In the rows, zero is written as 128.
Known rows, with every step that occurs
zodov > zofo > vepad > pusus > tozem > vule > fase: [ 38 134 111 114  58 142  93 143 127  63 172 127 139  98  79 113 142 118
 195 135  95  87 151  78 151  73 142 207  83 115 117 167 137]
pusus > tozem > gisut: [170  83 112 134 116 101 170 124 160 113 165  96 137 155  85 101 179 138
 125 114 123 148 144 130 104  90 137 141 110 139 165 153 108]
fase > zofo > vepad: [132 135 141 141 110 141  85 132 118 117 123 126 109 160 147 110 146 135
 146 126 145 107 115 156 134 155 148 100 150 167 126 119 121]
vule > fase > zofo > zodov > pusus > vepad > gisut > kitelev: [129 113 126 183 114 168 141 197 133 136 141  96 119  47 128 128  86 123
 129 107 123 134  86  62 168 152 100 129 130  94 118  94  96]
tozem > zofo > vepad: [123 122 111 103 116 123 114 100 117 132 131 127 149 160 132 135 170 136
 135 125 132 104 115 139 122 116 152 122 133 174 141 118 145]
kitelev > dadot > vepad > zofo > zodov: [105 173 173  74 183 106  85  81 114 175 118 184 149 114 212 158  94 104
  94 143  96 134 150 131 115 116  96 181 185 123 129 175 196]
dadot > vepad > gisut: [157 125 122 103 166  96 160 109 125 149 160 132 144 160 171 123 103  90
 111 156 131 145 182 130 136  86  91 152 127  86 125 176 170]
vule > tozem > gisut > fase > zofo: [174  67 118 192  78 110 134 141 130 110 106 103  78 142  70  64 181 156
 132 104 194 133 116 172  69 140 132  65 153 116 117  83  88]
dadot > vepad: [149 151 139  89 150  96 122 105 119 165 141 151 126 178 171 128 125 115
 112 157 123 129 170 152 121 118 115 147 110 100 158 174 180]
pusus > fase: [143 143 135  90 165  88 150 141 133 118 177 138 110 173 135 143 117 135
 101 123 107 130 158 147 114 139 123 130  82 115 135 167 147]
kitelev > dadot > vepad > gisut > zodov > pusus: [127 148 138 120 177 135 149  85 109 220  67 155 185 137 202 158  87 108
  94 161 103 160 174 113 159 127  66 134 134  90 133 158 178]
gisut > fase > zofo > vepad > pusus: [ 92 133 127 116 105 139  75 133  96 112  89 138  95 168 123 110 106 109
 153 139 180 100 135 173 139 135 162  90 145 160  79 103 134]
tozem > vule: [121 148 134 103 147  85 171  92 126 122 143 125 130 143 109 139 147 153
 114 154 121  93 128 158 108  93 185 138 125  96 182 153 143]
dadot > vepad > pusus > tozem: [101 152 126  61 142 103 105 126 133 158 152 150 138 183 131 106 127  81
 135 160  96 125 198 127 142  56 120 209  69 117 148 181 181]
zodov > zofo: [135 144 138 123 119 138 138  91 131 111 154 142  95 150 161 159 153 157
 136 150 115 130  98 129 123 163 140 107 123 123 122 147 140]
zofo > vepad > gisut > zodov > pusus: [127 131 104 145 142 167 153 104  94 154  95 118 162 109 156 173 108  86
 138 129 133 128 127  90 188 145 103 113 145 120 109 117 137]
vule > vepad > gisut > zodov > pusus > tozem > zofo > fase: [116 121  88 156  98 164 139 154 140 166 138  98 207  45  78 128 137  94
 151 110 101 144 124  27 141  91  91 149 110 151 116  77 139]
fase > zofo > zodov: [135 153 177 144 153 114 103 114 117 105 117 148  88 114 140 145 141 126
 128 132 145  98  88 138 131 173 162 111 168 138 130 104 137]
vule > vepad > pusus > fase > zofo > zodov: [ 73 164 163 114 128 118  50 202 108 115 178 135 100  90 130 123 100  83
 157  95 135  86 113 123 117 135 132 150 141 129 112 108 171]
pusus > tozem > vule > zodov > zofo > fase: [ 84 148 133 124 117 130 146 124 172  58 153 135 117  62  58 143 165 145
 167 136 121  93 130  69 101 140 135 176 115 110 143 133 136]
gisut > fase > zofo: [156 134 135 145 126 118 126 123 119 117 106 129  79 165 120 119 133 156
 109 147 159 130 116 180 104 164 157  59 135 130 108  95 115]
tozem > zofo > zodov > pusus > vepad > gisut > kitelev: [133 107 107 127 139 159 173 137 130 175 130 101 159  69 126 153 117 116
 118 106 111 140  59  77 161 104 140 142 143 136 140  90 112]
gisut > fase > zofo > zodov > pusus: [136 147 171 167 134 166  90 122  92 127  73 151  86  97 134 173 114 118
 135 135 162 100  84 119 145 211 138  72 151 118 106  81 135]
dadot > vepad > pusus > fase > zofo: [ 86 162 156  66 146  97  65 177 120 140 152 172 105 196 143  91  93  92
 131 122 148 121 189 163 136 109  91 165  71 129  99 144 182]
kitelev > gisut > zodov > pusus > fase > zofo > vepad: [132 151 143 149 122 176  88 145 120 103  85 166 115 134 147 156 104 131
 147 103 148 132 118 138 152 212 106  98 105 148 108 111  85]
vepad > pusus > fase: [ 90 150 131  55 170  89 138 140 124 121 171 152 110 186 131 142 101 111
 115 132 124 108 172 144 129 106 129 153  69 114 120 166 174]
fase > zofo > vepad > gisut > kitelev > dadot: [153  95 124 145 139 137 131 127 131 140 106  90 154 147 190  89  92 171
 105 140 122 149 112 177 134 132 143  86 185 166 115 133  81]
kitelev > dadot > vepad: [139 150 162  88 164  93 118  86 129 193 110 164 153 187 203 126 111 148
  89 172  95 139 184 165 101 121 113 142 131 111 171 204 183]
kitelev > gisut > fase > zofo > zodov > pusus: [158 136 173 174 139 177 109  96 114  87  63 176  80  98 149 188 105 138
 135 151 177 107  83 133 122 223 146  68 153 102 112 108  98]
fase > zofo > zodov > pusus > tozem: [127 148 175 165 133 174  81 144 130 124 117 137 112  93 118 152 158 110
 151 123 100 104  91  76 164 168 129 147 111 142 144 106 124]
kitelev > gisut > fase > zofo > vepad: [169 115 133 159 105 150 108 106 128  70  86 149  86 157 142 123 112 152
 139 148 179 129 120 189 100 180 164  60 161 144 103 130  72]
vule > vepad > gisut > fase: [163 107  89 154 120 116 168 145 117 135 173  78 131 106 136 129 103 111
 118 143 131 143 135 131  90 100 128  88 165  81 115 129 136]
tozem > vule > vepad > pusus: [ 63 158 117  90 113 100 125 135 114 147 171 106 146 115 109 125 133 122
 149 149 120  66 125 142  94  46 184 164 133  84 186 144 179]

Rows
[158  92 107 117 157 121 169  98 126 150 118  92 174 145 200 118  80 161
  93 153 101 150 134 162 132 115 145 106 177 139 135 175 102] -> zofo > vepad > gisut > kitelev > dadot
[120 115 120 131  95 156  92 127 141  63  98 149  97 163 102 102 116 120
 163 149 152 125 146 164 121 116 169 124 119 161  92 136  74] -> kitelev > gisut > fase > zofo > vepad > pusus > tozem
[160  96 105 129 135 126 127 190 125  95 170  84 125 143 147  83  78 127
 121  95 138 152 125 162 151 137 117 107 131 159  81 116  74] -> pusus > fase > zofo > vepad > gisut > kitelev
[178 125 137 152 130 126 145  97 142  77  95 153  72 166 133 134 124 175
 112 164 173 137 115 193  81 176 166  54 137 114 114 120  78] -> kitelev > gisut > fase > zofo
[123 129 108 128 150 153 143 148  98 138 127 126 158 113 144 165  82  75
 134  97 121 140 153  89 188 151  75 129 110 124  88 130 134] -> zofo > vepad > gisut > zodov > pusus > fase
[161 110 108 131 133  83 187  89 122 135 103 118 130 139 104 134 158 141
 106 114 168 148 118 161 113 137 145  91 153 128 149 106 125] -> tozem > gisut > zodov
[127 116  85 121 135 111 165  91 106 131 106 115 169 122 120 137 151 105
 123 117 142 136 116 125 154  98 136 119 163 167  97  80 127] -> tozem > zofo > vepad > gisut > zodov
[126 108 130 133 130 167 118 128 136 120 156 120 148  68 105 161 159  89
 143  85 123 130  99  56 145 109  87 180 139 140 130 117 133] -> vepad > zofo > zodov > pusus > tozem > gisut
[ 98 127 124 161  70 121  89 176 138  74 158 101 137 104  61  76 161 141
 162 120 102  93 151 111 128  92 146 170 101 134 150 130  98] -> pusus > tozem > vule > fase > zofo > vepad
[142 159 147 143 148 154 126 137 136 110  93 171 100 143 138 165 116 152
 119 119 144 140 114 142 134 207 106  91  79 119 119 103  93] -> kitelev > gisut > zodov > pusus > fase > zofo
[131 115 128 196  96 119 120 179 125  87 163  74 132  18  56  94 125  92
 156 115 115 118  99 111 104  72 172 145 196 108 117  85  92] -> pusus > tozem > vule > vepad > gisut > fase > zofo > zodov
[ 66 160 131 126 128 149 112 144 124 101 170 130 152  27  85 174 140 103
 141 119  76  85 123  30 149  88 100 224  95  78 144 129 150] -> vepad > zofo > zodov > pusus > tozem > vule > fase
[ 90 180 104 105 128 166 141 129 131 209 114 139 127 109 130 170 135 113
 114 105  90 158  96  91 155 115 107 147 119 134 133  95 141] -> gisut > zodov > pusus > vepad > zofo
[113 165 144  65 169 110 103  91 132 194 133 165 155 170 209 134 109 135
  84 154  90 151 172 153 101  90  83 166 144 124 137 182 187] -> kitelev > dadot > vepad > zofo
[157 102 108 114 156 107 210 123 165 190 137  91 157 146 167 104  87 175
  73 147  72 183 125 155 111  81 155 121 156 125 160 176  94] -> pusus > vepad > gisut > kitelev > dadot
[131 153 181 127 161 101  95 159 120  88 150 156  85 119 129 138 114 116
 123 101 134 111 114 138 129 181 135 123 133 142 109 117 134] -> pusus > fase > zofo > zodov
[152 106 115 162 114 124 167 160 147 134 135 106  94 139  96  90 111 124
 116 124 140 171 125 148 117 101 142  85 154 133  86 104  91] -> pusus > vepad > gisut > fase > zofo
[ 90 114  94 147 112 152 156 139 156  49 179  88 135  64  82 140 177 106
 181 119 110 103 119  71 130  92 116 190 148 104 122 127 112] -> pusus > tozem > vule > zodov > zofo > vepad > gisut
[143 145 121 142 100 159 131  59 124  79  91 169 104 122 170 174 131 148
 157 144 138 145  89 147 133 196 156  98 164 142 109 142  90] -> kitelev > gisut > zodov > zofo > vepad
[104 119 127  84 133  79 130  98 137 189  80 150 181 163 120  87 129 110
 112 133 118 168 197 154 121  61 114 180 126 142 152 164 162] -> kitelev > dadot > vepad > pusus > tozem > gisut > zodov
[130 164 125 127 122 128 150  76 117 126 108 148  96 130 147 171 151 150
 128 143 118 147  85 138 138 180 148  96 137 128 113 108 133] -> gisut > zodov > zofo
[118  91 108  99 121 100 158 123 152 114 158 111 137 165  79 100 162 114
 139 123 139 127 156 128 121  57 143 166  97 139 149 154 136] -> vepad > pusus > tozem > gisut
[114  66  82 142  57 129  98 196 138  83 149  72 137 129  78  44 135 140
 159  97 163 127 140 133 138  96 124 145 100 160 119 106  79] -> vule > fase > zofo > vepad > pusus > tozem > gisut > kitelev
[184  69 108 124 129  97 179 111 167 151 127  80 167 157 127  83 145 199
  83 130  93 175 128 172  88 101 156 120 132 150 187 165  77] -> pusus > tozem > gisut > kitelev > dadot
[125 148 157 130 141 157  95 177 127 135 147 140 104 161 139 141 126 140
 126 109 124 116 126 120 140 179  90 107  63 129 121 117 136] -> zodov > pusus > fase > zofo
[117  69 117 122  89 136  94 149 148 135 101  88 161 160 121  44 131 164
 137 109 135 146 124 179 124  89 159 130 150 205 138 131  76] -> fase > zofo > vepad > pusus > tozem > gisut > kitelev > dadot
[128 166 124 124 152 144 153  92 104 177  83 140 128 135 147 189 139 133
 113 145 119 121 111 116 157 173 128 102 104 105 155 108 152] -> gisut > zodov > pusus
[133  92 152 201  88 157  94 178 137  87 139 113 128  64  78 123 165 119
 158  91 147 110 116  50 142 162  80 143 105 117 135 101 114] -> vule > fase > zofo > zodov > pusus > tozem > gisut
[180  70 117 125 116  85 140 113 135 196 105 109 154 160 164  56 138 176
  93 130 128 158 153 186  67 106 108 132 149  98 192 175 123] -> vule > tozem > gisut > kitelev > dadot > vepad
[138 116 135 154 117 137 123 169 121 137 105 125 121 132  96 124 140 136
 125  69 175 148 113 136 141 183  85  83 101 145 112  70 112] -> tozem > gisut > zodov > pusus > fase > zofo
[126 126 140 132 136 100 127  96 115 127 123 146 115  99 107 141 198 125
 131 121 120  84  88 106  99 122 152 150 145 120 155  99 152] -> vule > tozem > zofo > zodov
[129 139 136 152 118 110 121 151 135 101 151 126  96 147 126 119 148 164
 117 144 139 108 137 128 114 157 114 102  96 103 129 115 136] -> vule > fase > zofo
[117 127 131 112 117 161 120 118 153 143 127 144 173 123  85 137 155 135
 141 132 104 115 140  54 140 120 115 152  58 169 139 125 147] -> zodov > pusus > tozem > zofo > fase
[ 83 177 120 102 124 167 132 126 138 195 102 162 143  83 113 157  92 105
 126 106 114 155 121  65 158 132 100 145 127 154 108 110 150] -> gisut > zodov > pusus > vepad > zofo > fase
[170 104 102 132 159 102 200 100 120 113 137 111 116 147 130 144 101 120
  97 158 146 146 151 145 118 114 134  86 143  92  94 138 126] -> vepad > gisut > fase
